In the rows, 128 means zero.
Known rows, with every step that occurs:
giviz-baren-kilopa: [119 128 150 113  97 113 111 136 115 121 106 146 118 141 155 195 116  87
 122  79 153 101]
dafo-mozag-kilopa-baren: [ 73 145 169 110  73 107 120 127 141 133  97 175 180 154 148 204 122 141
 109 105 106 108]
kilopa-sudaka-giviz: [160 160  72  97  83 104 124 138 127 126 110 154 163 168 156 178 124  92
 110  98 123 100]
giviz-botela: [ 97 120 150 153  94 135 126 156 110 123 100 129 132 156 145 182 121  91
 116 105 153 104]
giviz-tolil: [ 79 108 172 142  90 123 115 145 127 120 120 173 139 152 148 188 124  95
 117  97 172 108]
mozag-dafo: [115 128 148 117  83 134 119 155 127 122  84  92 161 129 150 201 122 105
 113  92 142 146]
tolil-giviz-sudaka: [ 91 117 143 114  97 119 118 131 121 121  72 104 122 181 173 171 131  77
 149 104 121  87]
sudaka-kilopa-baren: [149 148 118 109  77 109 109 142 126 139 125 199 143 139 160 198 117 129
 134 105 131 102]
tolil-giviz: [117 132  71 117  93 116 117 122 122 121 108 122 124 168 160 169 129  92
 144 101 118  98]
sudaka-giviz: [181 134  97 117  88 122 113 147 114 124 119 125 151 156 146 172 122  80
 111  99 121 127]
mozag-kilopa-sudaka-giviz-baren: [205 145 177  85  88 117 130 151 132 125 101 146 161 154 161 188 122 119
 111  93 117  98]
baren-kilopa: [ 93 138  82 116  92 107 109 131 116 124 113 150 126 139 155 192 116  94
 113  82 149 105]
kilopa-baren: [ 99 147 123 129  77 121 112 133 139 132 100 172 144 143 148 193 126 115
 133 107 134  96]
dafo-mozag: [ 29 122 127 113  86 107 112 110 123 123 104 136 166 171 129 181 122  85
 101 100 127 126]
baren-kilopa-mozag: [ 28 164  55 103  78 108 125 140 118 121 108 197 137 134 153 199 113  89
 109  79 150 103]
kilopa-baren-giviz: [139 162  93 140  80 114 111 112 141 130 117 154 128 146 158 183 125  96
 133  93 143 117]
tolil-giviz-baren-kilopa-botela: [115 162 114 113  93 110 124 128 128 123  94 142 116 174 180 195 119  90
 130  85 128  78]
sudaka-kilopa-baren-giviz: [185 162  92 123  79 103 108 121 129 136 142 177 126 142 168 186 117 108
 135  90 139 119]
kilopa-sudaka-giviz-baren: [181 144 151  94  90 115 125 144 128 124 102 146 152 167 155 180 124  85
 121  94 129 101]
dafo-mozag-kilopa: [ 66 120 159 101  83 113 120 126 129 125 102 133 175 151 140 193 120 129
  91 100 111 122]
dafo-mozag-kilopa-baren-giviz-sudaka: [ 83 142 205 119  82 104 118 116 140 130  80 132 156 173 170 191 124 101
 119  94 117 112]
botela-giviz-baren-kilopa-mozag: [ 31 157 117  92  84 119 125 142 119 115 127 195 115 131 149 187 114  67
 133  77 143 134]

Rows:
[113 165 112  97  84 108 128 154 108 120 113 190 140 147 158 196 111  72
 112  74 138 115]
sudaka-giviz-baren-kilopa-mozag
[ 31 131 161 112  88 141 115 136 143 122  89 115 119 161 162 170 128  68
 136 108 122 122]
kilopa-botela-giviz-sudaka
[ 56 165 104 100  74 116 132 161 118 120  87 151 160 124 162 217 112  96
 107  71 149 140]
baren-kilopa-mozag-dafo
[174 131 148 149  93 130 128 169  96 123 112 124 145 170 152 176 118  74
 108 104 131 119]
sudaka-giviz-botela
[ 90 154 109  95  80 110 121 141 117 128 111 177 130 144 173 187 114  86
 122  85 146 115]
baren-giviz-sudaka-kilopa-mozag
[162 127 144 107  93 109 106 133 114 131 118 128 119 151 176 179 116  87
 129  89 142 115]
baren-giviz-sudaka-kilopa
[128 112 160  97  92 115 107 150 113 132 104 141 132 148 167 186 117 103
 127 100 138 103]
giviz-sudaka-kilopa
[135 157 116  80  79  92 133 133 129 127 108 157 196 178 154 188 120 116
  89  95  97 111]
dafo-mozag-kilopa-sudaka-giviz
[ 50 108 171 132  90 132 114 142 128 114 151 176 121 151 143 168 125  74
 135  98 155 149]
botela-giviz-tolil
[106 125 149 129  95 122 109 121 130 123  84  98 119 158 166 173 127  69
 128  92 149 112]
baren-giviz-sudaka
[ 61 141 127  86  79 115 123 156 115 129  98 191 141 141 164 193 114  97
 120  95 142 101]
giviz-sudaka-kilopa-mozag
[ 81 151  70  91  74 114 122 150 117 129 127 207 143 128 152 194 112 107
 114  93 144 114]
sudaka-kilopa-mozag
[100 129 151 104  97 120 109 132 117 116 134 151 103 138 150 178 116  68
 139  79 138 137]
botela-giviz-baren-kilopa
[178 156 144 155  85 112 125 146 109 133 131 169 124 161 171 188 113 100
 133  95 147 113]
sudaka-kilopa-baren-giviz-botela
[129 143 188 125  84 119 116 131 143 131  79 127 134 150 178 191 126 112
 131  95 129  99]
mozag-kilopa-baren-giviz-sudaka
[107 148 124 114  78 134 126 142 148 130  89 132 151 136 161 200 122 144
  95 104 123  91]
mozag-kilopa-botela
[106 137 175  99  81 117 107 146 128 135 122 183 124 150 169 183 119  99
 156 106 117 122]
botela-giviz-sudaka-kilopa-baren
[114 123 151 153  91 116 115 126 128 118 134 160 124 155 158 180 123  81
 119  86 175 124]
baren-giviz-tolil
[181 152 147 121  86 116 145 169 113 126 104 146 165 172 167 187 118 116
 102 100 118  94]
mozag-kilopa-sudaka-giviz-botela
[103 153 123  88  71 121 130 171 117 127 104 158 168 120 160 212 110 113
 111  85 142 149]
sudaka-kilopa-mozag-dafo
[159 143 164 142  81 100 114 134 126 131 152 216 130 155 174 194 116 104
 132  88 166 116]
sudaka-kilopa-baren-giviz-tolil
[145 121 152 112  99 125 118 128 121 119 101 120 115 167 158 174 128  85
 150  98 128  97]
tolil-giviz-baren
[ 63 144 170  78  74 130 128 174 118 123 105 145 151 130 167 198 113  86
 133  87 128 170]
botela-giviz-sudaka-kilopa-mozag-dafo
[143 142 189 149  80 113 122 137 142 127 130 194 141 148 171 198 122 125
 123  88 157 110]
mozag-kilopa-baren-giviz-tolil
[138 149 126 113  87  87 129 150 117 121 129 207 156 182 173 192 116  86
 107  79 154  95]
baren-kilopa-sudaka-giviz-tolil
[146 144 153 103  84 101 115 144 121 137 100 174 131 173 186 189 122 111
 162 105 112  81]
tolil-giviz-sudaka-kilopa-baren
[160 154 169 161  83 124 132 147 124 129 109 147 133 153 168 193 119 119
 122  96 139 108]
mozag-kilopa-baren-giviz-botela
[ 54 157 115 100  83 113 126 144 118 120 101 195 128 134 153 201 114  85
 116  75 155 102]
giviz-baren-kilopa-mozag
